Every row comes from one small tree of marks. The marks that hang from a mark follow it in brackets, in the order of their numbers. Every link used is in the known rows. Which tree was each row made from?
Known rows
K_985(K_194 K_854(K_518(K_495))): [-.18, .28, -.16, .12, -.24, -.28, .02, -.56, .05, -.32, .14, .11, .40, .02, .08, .14, -.02, -.24, -.25, .37, .28, -.20]
K_292(K_518(K_495(K_985(K_194)))): [.09, .39, .25, .06, -.10, .15, .12, -.05, .44, .02, .24, -.13, .52, .21, .06, .14, -.08, -.08, -.12, .23, .15, -.03]
K_985(K_194(K_2(K_495)) K_854): [-.39, .10, -.22, -.22, -.16, -.24, -.05, -.03, -.15, .01, .25, -.43, .55, .12, -.01, .25, .03, -.08, -.10, -.05, .71, -.27]
K_495(K_518 K_985(K_194(K_2))): [-.01, .25, .00, -.12, .09, .13, .20, .23, .14, .01, .53, -.30, .21, .13, .22, .37, -.20, -.26, -.04, -.01, .41, -.14]
K_985(K_194): [-.07, .09, -.07, -.08, -.09, -.15, .21, -.04, -.01, -.04, .05, .13, .23, .16, .06, .09, -.06, -.07, -.28, .05, .38, -.09]
K_518(K_495(K_985(K_854))): [.10, .20, -.29, .05, .03, -.03, -.14, -.39, .24, -.22, .13, -.39, .34, .06, .08, -.06, -.04, -.08, .10, .21, .05, -.04]
K_194(K_985(K_651 K_854(K_518))): [-.29, .05, -.38, .27, -.07, -.27, -.34, -.50, .17, -.31, .40, .21, .50, .34, -.04, .18, -.12, -.04, -.10, .27, .35, -.20]
K_194(K_2): [.00, .06, -.08, -.02, .05, .01, -.09, .14, -.04, -.03, .39, .00, .26, -.04, -.17, .17, -.17, -.08, .02, .11, .32, -.09]
K_495(K_985(K_194(K_2))): [-.14, .21, -.01, .00, .06, .02, .18, .22, -.04, -.04, .41, -.16, .42, .15, .09, .22, -.12, -.26, -.14, .11, .49, -.11]
K_854(K_518(K_495(K_985(K_194(K_2))))): [-.05, .45, .18, .21, .05, .04, .03, -.07, .02, -.21, .63, .01, .43, -.06, .00, .27, -.16, -.36, -.14, .44, .27, -.19]
K_292(K_518(K_495)): [.22, .22, .21, .01, -.11, .11, -.15, -.14, .42, .04, .19, .02, .38, -.01, -.19, .07, -.16, .12, .04, .23, -.03, -.03]
K_854(K_518(K_495(K_985(K_651)))): [.02, .23, .08, .33, .05, -.07, -.30, -.42, .20, -.28, .46, .16, .25, -.16, -.09, .07, -.18, .02, .01, .31, -.14, -.18]
K_985(K_194 K_651 K_854): [-.50, -.10, -.47, -.08, -.42, -.48, .06, -.31, -.04, -.24, .10, .02, .49, .29, .10, .21, .00, .00, -.20, .00, .48, -.25]
K_2(K_194(K_985(K_651 K_854))): [-.37, -.12, -.25, .20, -.16, -.15, -.27, -.23, .31, -.03, .34, -.09, .69, .37, .12, .26, .19, .00, .02, .00, .43, .01]
K_651(K_985(K_194(K_2) K_854(K_518))): [-.38, .11, -.08, .30, .05, .02, .15, -.12, -.13, -.17, .32, .07, .42, .04, .15, .17, -.22, -.67, -.32, .45, .51, -.11]
K_495(K_518): [.24, .07, -.06, -.12, .10, .04, -.05, -.10, .23, -.01, .15, -.04, -.08, -.03, .08, .14, -.23, .05, .03, -.07, .06, -.04]
K_495(K_518 K_985(K_651 K_854)): [-.16, .01, -.42, -.06, -.09, -.13, -.17, -.32, .31, -.20, .25, -.32, .19, .15, .26, .20, -.17, .04, .15, -.15, .12, -.13]
K_985(K_194 K_651): [-.29, -.07, -.15, -.08, -.28, -.33, .08, -.11, -.06, -.09, .18, .18, .31, .18, -.02, .20, -.05, .06, -.23, .01, .35, -.24]
K_2(K_194(K_985) K_495): [.08, .07, .29, .12, .30, .17, -.33, .04, .31, .33, .24, -.27, .46, .10, .04, .12, .19, .12, -.02, -.13, .38, .10]
K_651(K_985(K_194(K_2(K_495)) K_854)): [-.33, .03, -.07, -.01, .10, .06, .00, .07, -.14, .13, .21, -.49, .44, .06, .03, .10, -.06, -.34, -.15, .10, .57, -.18]
K_2(K_194(K_985(K_854)) K_495(K_518)): [-.04, .09, .01, -.02, .16, .13, -.35, -.17, .48, .24, .24, -.56, .39, .20, .28, .30, .17, .05, .11, -.25, .41, .06]
K_2(K_194(K_985)): [.07, .03, .15, .22, .17, .15, -.13, .04, .34, .15, .27, .03, .45, .23, .11, .14, .12, -.07, -.04, .06, .35, .16]
K_518(K_495(K_985(K_194(K_2) K_854))): [-.21, .29, -.28, -.04, -.15, -.05, .04, -.11, .05, -.18, .46, -.46, .60, .17, .06, .21, -.01, -.31, -.01, .30, .42, -.23]
K_854(K_518(K_495)): [.20, .26, .12, .22, .06, -.03, -.22, -.40, .13, -.19, .25, .27, .13, -.24, -.13, .02, -.15, -.05, -.09, .35, -.07, -.09]

Which tree is each row?
[-.42, -.01, -.15, -.11, -.29, -.26, .02, .14, -.16, -.09, .55, .11, .45, .15, -.18, .36, -.11, -.04, -.13, .07, .49, -.33] : K_985(K_194(K_2) K_651)
[-.09, .09, -.44, .01, .03, .00, -.19, -.03, .11, -.12, .52, -.26, .59, .40, -.11, .20, -.10, -.17, .04, .24, .57, -.17] : K_194(K_2 K_985(K_854))
[-.56, .04, -.32, .13, -.37, -.50, .02, -.50, -.05, -.35, .16, .31, .46, .17, .14, .26, -.06, -.14, -.28, .14, .45, -.23] : K_985(K_194 K_651 K_854(K_518))
[-.23, .10, -.29, .18, -.28, -.35, -.34, -.67, .11, -.39, .31, .17, .37, -.07, -.11, .14, -.11, .01, .01, .30, .03, -.24] : K_985(K_651 K_854(K_518(K_495)))
[-.44, -.05, -.03, .14, -.07, -.17, -.35, -.21, .23, .08, .13, -.47, .57, -.02, .25, .17, .21, .11, .12, -.34, .35, .06] : K_2(K_194 K_495(K_985(K_651 K_854)))
[-.52, .13, -.31, .24, -.22, -.40, .02, -.45, .04, -.37, .22, .12, .50, .21, .29, .20, -.08, -.23, -.24, .11, .40, -.17] : K_495(K_985(K_194 K_651 K_854(K_518)))
[-.13, .35, -.07, .05, -.28, .01, .11, -.25, .44, -.12, .14, -.31, .71, .34, .19, .13, -.04, -.17, -.09, .21, .27, -.06] : K_292(K_518(K_495(K_985(K_194 K_854))))
[.03, .23, -.21, .19, -.09, -.19, -.22, -.63, .14, -.31, .16, .08, .30, -.11, -.01, .04, -.12, -.14, -.06, .35, .08, -.10] : K_985(K_854(K_518(K_495)))
[-.36, -.05, -.51, .02, -.14, -.18, -.33, -.08, .07, -.20, .68, -.18, .66, .44, -.21, .30, -.11, -.03, .09, .19, .53, -.31] : K_194(K_2 K_985(K_651 K_854))
[-.13, .07, -.38, .06, -.16, -.19, -.26, -.45, .19, -.25, .29, -.29, .42, .10, -.02, .06, -.04, .07, .17, .13, .03, -.20] : K_518(K_495(K_985(K_651 K_854)))
[.11, .14, .09, -.28, .19, .13, -.30, .15, .09, .18, .47, -.41, .06, -.20, -.11, .29, -.19, .11, .15, -.18, .25, -.19] : K_194(K_2(K_495(K_518)))
[-.15, .28, .10, .26, -.12, -.18, -.06, -.36, .10, -.28, .43, .20, .37, -.01, .02, .18, -.06, -.09, -.17, .31, .07, -.26] : K_854(K_518(K_495(K_985(K_194 K_651))))
[.13, .29, .03, .03, .02, .04, .11, -.14, .13, -.09, .24, -.19, .30, .09, .07, .05, .00, -.10, -.12, .21, .13, -.12] : K_518(K_495(K_985(K_194)))
[-.43, -.01, -.11, .43, -.11, -.21, -.34, -.41, .30, -.17, .40, .21, .67, .25, .16, .28, .10, -.12, -.09, .14, .42, .02] : K_2(K_194(K_985(K_651 K_854(K_518))))
[-.14, .08, -.09, -.10, -.09, -.09, .08, -.06, .22, -.08, .35, -.11, .14, .19, .25, .30, -.14, .01, -.10, -.12, .21, -.20] : K_495(K_518 K_985(K_194 K_651))
[-.11, .22, -.24, .31, .10, -.12, -.07, -.43, .15, -.32, .08, .00, .33, .03, .29, .00, -.16, -.25, -.12, .16, .24, .07] : K_495(K_985(K_854(K_518)))
[-.24, .18, -.03, -.01, -.18, -.06, -.07, .03, .02, -.13, .70, -.19, .52, .09, -.16, .31, -.06, -.08, .02, .24, .26, -.36] : K_518(K_495(K_985(K_194(K_2) K_651)))
[.26, .34, .25, .12, .04, .24, -.12, -.09, .51, .03, .25, -.17, .42, .05, -.03, .03, -.18, .03, .08, .22, -.08, .05] : K_292(K_518(K_495(K_985)))
[-.57, .05, -.43, -.02, -.27, -.28, .04, -.05, -.07, -.23, .49, -.26, .67, .33, .10, .32, -.06, -.19, -.07, .07, .61, -.28] : K_495(K_985(K_194(K_2) K_651 K_854))
[-.18, -.05, -.23, .09, .02, -.01, .27, -.17, -.03, -.05, -.08, -.13, .28, .20, .23, -.04, -.09, -.40, -.32, .23, .37, -.02] : K_651(K_985(K_194 K_854))
[-.24, .14, -.35, .03, -.09, -.19, .23, -.23, .07, -.17, .01, -.26, .45, .33, .35, .07, -.02, -.20, -.20, .02, .50, -.03] : K_495(K_985(K_194 K_854))
[-.41, .30, -.20, .21, -.06, -.17, .11, -.16, -.04, -.32, .40, -.05, .58, .15, .25, .26, -.15, -.48, -.23, .26, .61, -.12] : K_495(K_985(K_194(K_2) K_854(K_518)))
[-.21, -.07, -.53, .04, -.12, -.22, -.28, -.33, .19, -.19, .33, -.08, .51, .47, -.07, .14, -.03, .10, -.01, .13, .38, -.19] : K_194(K_985(K_651 K_854))
[-.46, .06, -.27, -.09, -.17, -.34, -.10, -.28, .02, -.08, .12, -.43, .52, .24, .17, .15, .09, .11, -.11, -.19, .49, -.24] : K_2(K_495(K_985(K_194 K_651 K_854)))
[-.12, .04, -.01, .10, .12, .01, -.33, -.17, .32, .20, .15, -.44, .61, .23, .16, .12, .25, .05, .02, -.14, .53, .09] : K_2(K_194(K_985(K_854)) K_495)
[-.05, -.02, .23, .00, .12, .11, -.46, -.02, .45, .31, .48, -.31, .29, .10, .04, .37, .12, .27, .14, -.29, .23, -.07] : K_2(K_194(K_985(K_651)) K_495(K_518))
[-.17, .15, .08, -.19, .00, -.10, -.05, .18, -.15, .15, .35, -.24, .37, -.01, -.13, .24, -.02, .00, -.13, -.05, .57, -.25] : K_985(K_194(K_2(K_495)))
[-.40, .08, -.38, .23, -.09, -.19, -.39, -.27, .08, -.32, .73, .12, .65, .31, -.17, .35, -.17, -.16, -.01, .35, .50, -.29] : K_194(K_2 K_985(K_651 K_854(K_518)))
[-.69, .07, -.33, .10, -.39, -.47, -.05, -.26, -.17, -.34, .49, .21, .61, .15, -.03, .41, -.13, -.25, -.21, .23, .60, -.32] : K_985(K_194(K_2) K_651 K_854(K_518))
[-.27, .11, -.08, -.14, -.10, -.03, .04, .17, .10, -.07, .68, -.20, .27, .15, .11, .48, -.19, -.12, .00, -.06, .34, -.30] : K_495(K_518 K_985(K_194(K_2) K_651))
[-.13, .03, .11, .11, .14, .22, .22, .27, -.14, .09, .35, -.04, .27, .04, -.01, .11, -.19, -.44, -.25, .29, .40, -.10] : K_651(K_985(K_194(K_2)))
